Each row comes from the steps of one path. Every step used is in the known rows, and no mark comes twice. Write the path behind each row, first mark first.
Known rows:
toran mevulev: [-0.557  0.028 -0.082  0.697 -1.273 -0.268 -0.692  0.628  0.059 -0.946
 -0.331  0.077 -0.763  0.397 -0.547  0.009 -0.266  0.285  0.040 -0.270
  1.024  0.279 -0.196 -0.364]
bute mevulev: [-0.118 -1.410 -0.316  0.991 -0.024  0.035  0.656  0.180  1.009  0.027
 -0.848  0.853 -0.260  0.935  1.632  0.001 -0.400  0.742  0.080 -1.546
 -0.864  0.360  1.248 -0.749]
toran tafo mevulev ruga riken: [-0.952 -0.739 -0.039  1.043  0.601 -2.224  1.463 -0.746  1.665  0.550
 -3.517  2.095 -1.476  0.914 -0.377 -0.468  0.919  0.981 -1.068 -0.372
  0.809 -0.737 -2.859  0.806]
fesi toran: [ 0.558 -1.198  0.572 -0.461  0.786 -0.943  0.814  1.316  0.214  0.978
  0.225  0.691 -0.712  1.545 -0.594  0.342 -0.501 -0.470  0.786 -0.582
 -0.445 -0.221 -0.314 -0.724]
fesi toran tafo mevulev: [-0.269 -1.334 -0.195  1.069  1.456 -1.103  0.988  2.087  0.973  0.210
 -2.066  0.846 -1.350  1.027 -0.008 -0.480 -0.450  0.244 -1.260 -1.308
  0.860 -0.927 -2.445 -0.766]
ruga toran tafo mevulev: [-0.395  0.561 -0.259  1.452  0.353 -1.168  1.675  1.140  1.796  0.011
 -2.878  1.311 -1.755  1.259  0.285 -0.492  0.544  1.050 -1.836 -1.270
  2.186 -1.126 -3.300 -0.833]
fesi toran mevulev bute ruga riken: [-0.809 -0.659  0.737  0.659 -0.231 -3.311 -0.247  0.758 -0.318  1.022
 -0.815  2.908 -5.262  4.274 -1.133  0.368 -1.130  0.411  1.405 -0.612
  0.236 -0.062 -1.415 -2.195]
mevulev bute toran: [-0.093 -0.454 -0.571  1.055  0.035 -1.265 -0.174 -0.340 -0.172  2.686
  0.315  0.105 -1.503  1.639  2.578 -0.376 -0.182  0.609  0.802 -0.538
 -0.036 -0.548  0.028 -1.563]
toran mevulev bute ruga: [-1.523  0.282 -0.426  1.995 -1.814 -1.878 -2.041 -0.436 -1.171 -0.420
  0.057  0.923 -4.049  1.170 -0.331 -0.367 -0.867  1.251  0.160  0.353
  0.729  0.231 -0.179 -1.647]
ruga riken tafo toran: [-0.431  0.723  0.375 -0.180  0.268 -0.873  2.083 -0.085  1.624  1.095
 -1.895  1.472 -2.849  1.612  0.602 -0.526  1.671  1.031 -0.686 -1.817
  1.064 -0.532 -2.201 -0.757]
riken tafo mevulev bute: [-2.366 -0.968 -0.680  1.658  0.343 -2.527 -0.389 -0.459  0.289  1.587
 -1.646 -0.175 -1.879 -0.830  1.579 -1.261  0.989  0.976 -1.369 -0.371
  1.201 -0.916 -2.126 -1.637]
riken ruga: [-0.960  0.046 -0.469 -0.458 -0.823 -0.191  0.458 -0.411  0.710 -0.936
 -0.468  0.205 -0.710 -0.121 -0.114  0.705  0.306 -0.320 -0.266  0.269
  0.522 -0.668 -0.549 -0.926]
riken tafo: [-0.705  0.065 -0.494 -0.432 -0.350 -1.100  0.004  0.395  0.982  0.848
 -0.607 -0.281 -0.562 -0.972  0.329 -0.566  1.491  0.184 -0.219 -0.154
  0.609 -0.661 -0.499 -0.801]
ruga riken: [ 0.108  0.224  0.590 -0.809  0.900 -0.494  1.013 -0.138  0.664  0.505
 -1.122  1.211 -0.534  1.587 -0.435  0.450  0.280 -0.317  0.517 -0.397
 -0.171 -0.110 -0.736  0.247]
bute ruga toran tafo: [ 0.473  1.878 -0.352  0.845 -0.951 -1.489  0.672  0.981  1.260 -0.247
 -1.531  2.132 -3.691  1.893 -0.628 -0.238  0.434  1.175 -0.616 -0.381
  1.279 -0.970 -1.731 -1.290]
tafo toran mevulev bute ruga riken: [-1.200  0.892  0.477  2.245 -1.300 -1.672  0.058 -0.866 -0.588 -0.063
 -1.198  2.772 -6.360  3.761 -0.005 -0.253 -0.677  2.035 -0.374 -1.280
  1.240  0.413 -1.784 -1.572]
bute ruga riken tafo: [-0.460  1.235 -0.152 -0.216 -0.301 -1.823  0.522  0.488  1.134  0.405
 -1.629  1.591 -3.084  0.955 -0.729 -0.301  1.331  0.461  0.388 -0.203
 -0.068 -0.565 -0.963 -1.277]
toran mevulev bute: [-1.655 -0.629 -0.191  0.826 -1.093 -1.654 -1.525 -0.533 -0.536  0.471
 -0.036  0.207 -1.987  0.799  0.341 -0.244 -0.406  0.756  0.037  0.071
  1.228 -0.032 -0.512 -0.991]
ruga riken tafo: [-0.640  0.355  0.043 -1.259  0.556 -1.495  0.954  0.332  1.772  1.192
 -1.721  0.895 -1.089  0.575 -0.013 -0.206  1.742 -0.079  0.189 -0.593
  0.385 -0.788 -1.364 -0.605]
mevulev ruga riken dofoz: [-0.904 -0.129  1.738 -0.054 -0.660 -2.915  1.172 -1.155  2.407  1.360
 -0.671  1.443 -2.249  0.567 -1.925 -0.862  0.483  1.282  0.006 -0.091
  0.004  0.746 -1.994  0.634]
bute toran tafo mevulev ruga: [ 0.021 -0.721 -1.079  2.753 -0.424 -1.626  1.211  0.267  1.437  1.272
 -2.427  0.850 -1.258  0.448  1.588 -1.013  0.616  1.341 -0.647 -0.825
  0.754 -0.962 -1.681 -0.386]
tafo toran: [ 0.256  0.336  0.314  1.110 -0.282  0.744  1.096 -0.348 -0.059 -0.177
 -0.242  0.622 -1.848  1.001  0.630 -0.268 -0.097  1.096 -0.983 -1.255
  0.634  0.230 -0.803 -0.145]
fesi toran vazo: [ 0.417 -1.157  0.057 -0.815  0.683 -1.416  0.250  1.399  1.007  0.451
 -0.762 -0.743 -1.834  2.263 -0.779 -1.534  0.019 -0.062  0.787 -0.365
 -1.002 -0.264 -0.486 -1.642]
mevulev ruga toran tafo: [ 0.097  0.123  0.114  0.208 -1.116 -2.707  1.315 -0.594  2.165  1.350
 -1.791  2.248 -2.093  1.376 -0.610 -0.207  1.549  1.046 -0.286 -0.114
  1.434 -0.994 -2.169 -0.016]
ruga riken dofoz: [-0.744  0.711  1.623 -0.487  0.290 -1.399  1.039  0.220  2.138  0.578
 -0.493  0.771 -1.847  0.802 -1.249 -0.689 -0.118  0.879 -0.582 -0.840
  0.374  0.645 -1.962 -0.083]
ruga riken tafo mevulev bute: [-2.331 -0.801 -0.137  0.706  1.185 -2.968  0.674 -0.575  1.042  2.081
 -2.751  0.984 -2.382  0.707  1.242 -0.819  1.329  0.722 -0.904 -0.804
  1.106 -1.069 -2.975 -1.413]
mevulev ruga toran: [ 0.293 -0.046  0.663  0.601 -1.249 -2.556  1.635 -1.104  1.266  1.550
 -0.815  2.056 -1.425  1.506 -0.856  0.347  1.032  0.524  0.597 -0.009
  0.615 -0.292 -1.392 -0.091]
toran mevulev bute ruga riken: [-1.338  0.463  0.179  1.169 -0.976 -2.367 -1.017 -0.537 -0.405  0.090
 -1.037  2.179 -4.514  2.742 -0.672  0.055 -0.519  1.060  0.629  0.015
  0.630  0.139 -0.984 -1.457]

Write each row's path:
[-1.750 -0.243  1.021  1.410 -0.081 -3.051  1.366 -0.368  3.021  0.532
 -3.000  1.637 -2.886  0.141 -1.457 -1.698  0.584  2.043 -1.996 -0.792
  1.234 -0.030 -3.969  0.574]
toran tafo mevulev ruga riken dofoz
[-0.600  0.457 -0.686  0.310 -0.719 -0.878  0.566  0.162  1.835  0.057
 -1.746 -1.127 -3.528  0.785  0.757 -2.743  1.999  1.784 -1.181 -1.110
  0.578 -0.566 -1.444 -1.956]
riken tafo toran vazo
[-2.204 -0.065 -0.974  2.634 -0.447 -2.781 -0.859 -0.312 -0.256  0.802
 -1.579  0.607 -3.851 -0.578  0.880 -1.417  0.534  1.462 -1.270  0.114
  0.630 -0.758 -1.780 -2.316]
riken tafo mevulev bute ruga
[ 0.203 -1.432  0.332  1.569 -1.279 -2.614  2.338 -0.842  2.193  1.576
 -1.670  2.837 -1.690  2.396  0.676  0.292  0.622  1.266  0.739 -1.496
 -0.362  0.102 -0.172 -0.745]
bute mevulev ruga toran
[-0.757 -0.511  0.541  0.287 -1.321 -2.265  0.597 -0.886  0.987  0.332
 -1.517  2.039 -1.592  1.793 -1.615  0.341  0.602  0.440  0.976  0.021
  0.598  0.299 -1.071  0.518]
toran mevulev ruga riken
[-0.869 -1.211  0.016  2.273 -0.453 -1.541  0.758 -1.085  0.191  0.218
 -1.390  0.749 -0.363 -0.528 -0.299 -0.489  0.223  0.740 -0.614  0.251
  0.041  0.113 -1.271  0.408]
tafo mevulev ruga
[-0.886  0.188 -0.227  1.369 -0.591 -1.653 -1.487 -1.093 -1.171  0.529
  0.376  0.827 -3.241  0.696  0.338 -0.503 -0.614  1.007  0.071  0.653
 -0.291 -0.081  0.014 -1.299]
mevulev bute ruga
[-1.104  0.856 -0.345  1.663  0.276 -1.812  1.084  0.777  1.087 -0.205
 -2.897  1.577 -3.189  0.543 -0.405 -0.722  0.928  0.746 -0.741 -0.648
  0.294 -0.714 -2.199 -1.509]
bute ruga riken tafo mevulev
[ 0.342 -0.930 -0.076 -0.819  0.906 -1.115  0.381  1.823  1.028  0.764
 -0.787  0.805 -1.307  1.381 -0.302 -0.147 -0.045 -0.065 -0.121 -0.747
  0.482 -0.954 -1.244 -0.643]
fesi toran tafo
[-0.315 -2.234 -0.089  1.454 -0.921 -1.546  0.919 -1.175  1.247  0.764
 -0.973  1.640 -0.681  0.731  0.943 -0.113  0.134  1.083  0.598 -0.853
 -1.216  0.518  1.175 -0.067]
bute mevulev ruga
[-1.895  0.747 -0.551  2.669 -2.511 -2.288 -0.896 -0.318 -0.254  0.255
 -0.753  1.238 -6.355  1.226  0.656 -1.257  0.482  2.461 -0.963 -1.012
  1.913 -0.232 -1.561 -2.731]
riken tafo toran mevulev bute ruga
[-2.079 -0.119 -0.383  1.559 -1.719 -2.061 -0.478 -0.429  0.456  1.144
 -0.860  0.504 -4.409  0.865  1.309 -1.148  0.962  2.068 -1.193 -1.289
  2.397 -0.437 -1.951 -2.073]
riken tafo toran mevulev bute
[-0.869  1.597  0.107  1.629 -1.851 -1.400  1.003  0.730  1.114 -0.711
 -2.092  2.249 -5.662  2.379 -0.654 -0.639  0.924  1.730 -0.424 -1.666
  1.491 -0.089 -1.934 -1.833]
bute ruga riken tafo toran mevulev
[ 0.437  0.255 -0.583  1.443 -1.502 -0.179  0.236  1.550  0.469  0.380
 -0.344  0.083 -1.024  1.584  1.041 -0.143 -0.303  0.448  0.907 -1.036
  0.822 -0.030  0.225 -1.351]
bute toran mevulev
[-1.272  0.543 -0.078  3.084 -2.196 -1.182 -0.946 -0.817 -1.299 -0.586
 -0.106  1.519 -5.725  2.207  0.444 -0.671 -0.989  2.308 -0.824 -0.763
  1.338  0.441 -0.982 -1.819]
tafo toran mevulev bute ruga
[ 0.050  1.603  0.213  1.877 -2.405 -1.616  0.425  1.106  0.552 -1.013
 -0.878  2.092 -3.839  2.462 -1.455  0.250 -0.274  1.000  0.294 -0.451
  1.450  0.056 -1.163 -1.781]
bute ruga toran mevulev
[-0.821 -0.144 -0.721  1.479  0.630 -0.195  0.156  0.786  0.728 -0.797
 -2.205  0.076 -0.627 -0.450  0.570 -0.881  0.123  0.832 -2.051 -0.649
  1.208 -0.810 -1.995 -0.097]
toran tafo mevulev
[-2.080  0.542 -0.338  0.668 -1.388 -3.495 -1.012 -0.142  0.517  0.846
 -1.651  1.895 -5.106  1.789 -0.313 -0.603  0.940  1.183  0.429 -0.117
  1.231 -0.581 -1.490 -2.305]
toran mevulev bute ruga riken tafo
[-2.284 -0.067 -0.672  1.317 -0.349 -2.765  1.156 -0.477  1.885  0.487
 -2.983  1.697 -3.743  1.547  1.123 -0.024  0.703  1.147 -2.231 -0.737
  2.905 -2.194 -4.257 -2.405]
riken ruga toran tafo mevulev bute
[-0.576 -0.372  0.397  2.262 -2.501 -1.126  0.749 -1.164  0.213 -0.343
 -0.691  1.425 -2.845  1.247 -0.601 -0.361  0.192  1.723 -0.380 -0.801
  1.301  0.600 -0.984  0.155]
tafo toran mevulev ruga
[ 0.285 -0.313  0.118  1.151 -1.548 -2.184  1.412 -0.007  1.422  1.594
 -1.554  2.106 -1.861  2.961 -0.015  0.237  0.565  0.554  1.902 -0.836
  0.358 -0.058 -0.643 -0.443]
bute toran mevulev ruga riken
[-2.056  0.111  0.118  0.769 -0.933 -2.524  0.505 -0.624  1.050  1.581
 -1.988  1.718 -4.851  2.431  1.054 -0.650  1.320  1.852 -0.676 -1.833
  2.307 -0.523 -2.705 -1.760]
ruga riken tafo toran mevulev bute
[-1.425 -0.220  0.162  1.986 -1.346 -0.929 -0.439 -0.914 -0.632  0.367
 -0.217  0.838 -3.794  1.836  1.026 -0.541 -0.541  1.862 -0.994 -1.193
  1.830  0.309 -1.349 -1.178]
tafo toran mevulev bute
[ 0.681  1.578  0.313  1.186 -1.050 -1.309  1.008  0.507  0.424 -0.142
 -0.576  2.002 -3.083  2.074 -0.916  0.243  0.017  0.696  0.268 -0.183
  0.355 -0.174 -0.948 -1.440]
bute ruga toran
[-0.925 -1.285  2.190  0.169 -1.159 -4.075  1.364  0.831  2.602  1.297
 -0.858  2.211 -3.759  2.515 -3.045 -0.452 -0.280  0.998  0.823 -0.980
  0.648  0.850 -2.555 -0.502]
fesi toran mevulev ruga riken dofoz
[ 0.133  0.021 -1.261  2.252  0.490 -0.051  0.961  1.774  1.115  0.547
 -2.282  0.121 -0.887  0.705  2.198 -0.987  0.071  0.913 -1.130 -1.491
  1.018 -1.100 -1.596 -0.998]
bute toran tafo mevulev
[-0.675 -1.512  0.156  1.263 -0.760 -2.435  2.991 -1.228  2.837  1.834
 -2.868  3.041 -3.455  2.271  1.518 -0.535  1.807  2.130 -0.105 -2.636
 -0.127 -0.076 -0.943 -0.880]
bute mevulev ruga riken tafo toran
[-0.023 -1.135  0.474  0.251 -0.538 -1.143  0.125  1.915  0.292  0.064
 -0.116  0.726 -1.488  1.905 -1.159  0.361 -0.825 -0.258  0.826 -0.849
  0.686  0.092 -0.623 -1.086]
fesi toran mevulev
[ 0.197 -0.050  0.177  0.190 -1.313 -3.017  1.159 -1.007  2.231  1.020
 -1.733  0.714 -2.572  2.266 -1.046 -1.581  1.587  1.139  0.696  0.274
 -0.029 -0.372 -1.374 -0.992]
mevulev ruga toran vazo
[-1.064 -0.957 -0.572  1.892 -0.304 -1.687  0.339 -0.634  0.962  0.005
 -2.442  0.811 -0.959 -0.774 -0.141 -0.959  0.679  1.138 -1.478 -0.049
  0.877 -0.644 -2.078  0.588]
toran tafo mevulev ruga
[-1.270 -1.979 -0.257  1.216  1.619 -2.512 -0.002  0.872  0.287  1.619
 -1.747  0.969 -2.656  1.492  0.973 -0.755 -0.618  0.738 -1.300 -1.019
  1.037 -1.165 -2.770 -1.419]
fesi toran tafo mevulev bute
[-1.596 -0.557  1.563  1.742 -0.133 -2.917  1.796 -0.808  2.243  0.751
 -1.968  1.377 -2.306  0.277 -1.621 -1.195  0.125  1.558 -1.191 -0.646
  0.483  0.765 -3.233  0.470]
tafo mevulev ruga riken dofoz
[-0.821 -1.636  0.627 -0.583 -0.876 -4.274  1.459  0.819  2.247  2.047
 -2.046  2.435 -2.900  2.306 -1.837  0.098  1.587  0.080  1.607 -0.772
  0.841 -0.598 -1.937 -1.044]
fesi toran mevulev ruga riken tafo
[-0.336 -0.506  0.533  2.363 -0.743 -2.548  2.292 -0.732  1.202  0.990
 -2.053  1.994 -1.522  1.141 -0.548 -0.122  0.628  0.939 -0.471 -0.375
  1.030 -0.265 -2.553 -0.293]
tafo mevulev ruga toran
[-0.444 -0.113  0.928  1.452 -1.587 -1.526  1.692 -1.228  0.906  0.141
 -1.702  2.674 -3.340  2.797 -0.943  0.087  0.469  1.532  0.081 -1.263
  1.185  0.563 -1.793  0.458]
tafo toran mevulev ruga riken
[-2.079  0.266 -0.149  0.476 -2.283 -2.876  0.421 -0.636  1.182  0.337
 -1.100  1.717 -3.793  2.489  0.032  0.906  0.435  0.710 -0.126 -0.301
  2.666 -1.080 -2.514 -2.755]
riken ruga toran mevulev bute
[-0.672  0.995 -0.479 -0.747 -1.058 -1.410  1.562  0.465  2.558 -0.348
 -2.076  1.664 -2.441  1.483 -0.110  0.606  1.326  0.311 -0.990 -0.550
  2.229 -1.822 -2.680 -1.559]
riken ruga toran tafo
[-1.207  0.149  0.340  0.947 -1.417 -2.686 -0.104 -0.184  0.531  1.275
 -0.646  1.560 -3.091  2.578  0.090  0.143  0.073  0.996  0.164 -0.582
  2.167 -0.367 -1.864 -1.767]
ruga toran mevulev bute
[-1.138  0.513 -0.424  2.783 -0.524 -3.171  0.042 -0.342  0.657  0.273
 -2.420  0.755 -5.557  2.860  0.179 -2.200  0.081  1.994 -0.851 -0.176
  0.482 -0.592 -2.591 -3.177]
tafo mevulev bute ruga toran vazo
[-1.483  0.038  0.105  2.243  0.809 -2.155  0.137 -0.851 -0.621  0.511
 -1.915  2.022 -3.793  2.004  0.278 -0.356 -0.705  1.064 -0.666 -0.251
  0.019 -0.223 -2.016 -1.285]
tafo mevulev bute ruga riken
[-1.574 -0.071  1.654  0.621 -1.988 -3.188  0.546 -0.535  2.485  0.382
 -1.051  1.639 -2.995  0.939 -2.489 -0.764  0.267  1.584  0.015 -0.412
  1.013  1.019 -2.250  0.311]
toran mevulev ruga riken dofoz
[-1.830 -0.873 -0.794  1.633  0.821 -1.602 -0.788 -0.448  0.074  0.636
 -1.985  0.273 -1.863 -0.061  1.511 -1.141 -0.011  1.198 -2.064 -0.347
  1.491 -1.067 -2.414 -0.731]
toran tafo mevulev bute
[-1.701  0.592 -0.468  2.790 -0.775 -3.818  0.605  0.004  0.658  1.481
 -2.181  1.773 -5.014  1.153  0.740 -0.980  0.980  1.723 -1.137 -0.517
  1.606 -1.139 -3.109 -3.109]
riken tafo mevulev bute ruga toran
[-0.186 -1.942  0.647  0.725 -1.425 -2.694  0.288  0.520  0.564  0.838
 -0.266  1.535 -1.743  1.709 -1.828  0.316 -0.173  0.140  1.353 -0.190
  0.329  0.207 -0.656 -0.380]
fesi toran mevulev ruga
[-0.842 -0.753  0.066  1.079 -2.272 -1.818 -0.396 -0.760  0.415 -0.203
 -0.448  0.842 -1.149  0.190 -1.258 -0.125  0.380  0.684  0.605  0.434
  0.683  0.385 -0.159  0.393]
toran mevulev ruga
[-0.540 -0.443  0.001  1.933 -0.817 -3.009  1.662 -0.723  2.172  0.490
 -2.948  0.636 -2.633  1.766 -0.822 -1.917  1.281  1.460 -0.451 -0.156
  0.456 -0.325 -2.588 -1.205]
tafo mevulev ruga toran vazo
[-1.022  0.766  0.263  0.528 -1.038 -1.118  1.589  0.604  1.735  0.131
 -2.228  1.563 -3.698  2.010  0.007 -0.430  1.389  1.323 -0.711 -2.016
  2.092 -0.267 -2.291 -1.119]
ruga riken tafo toran mevulev
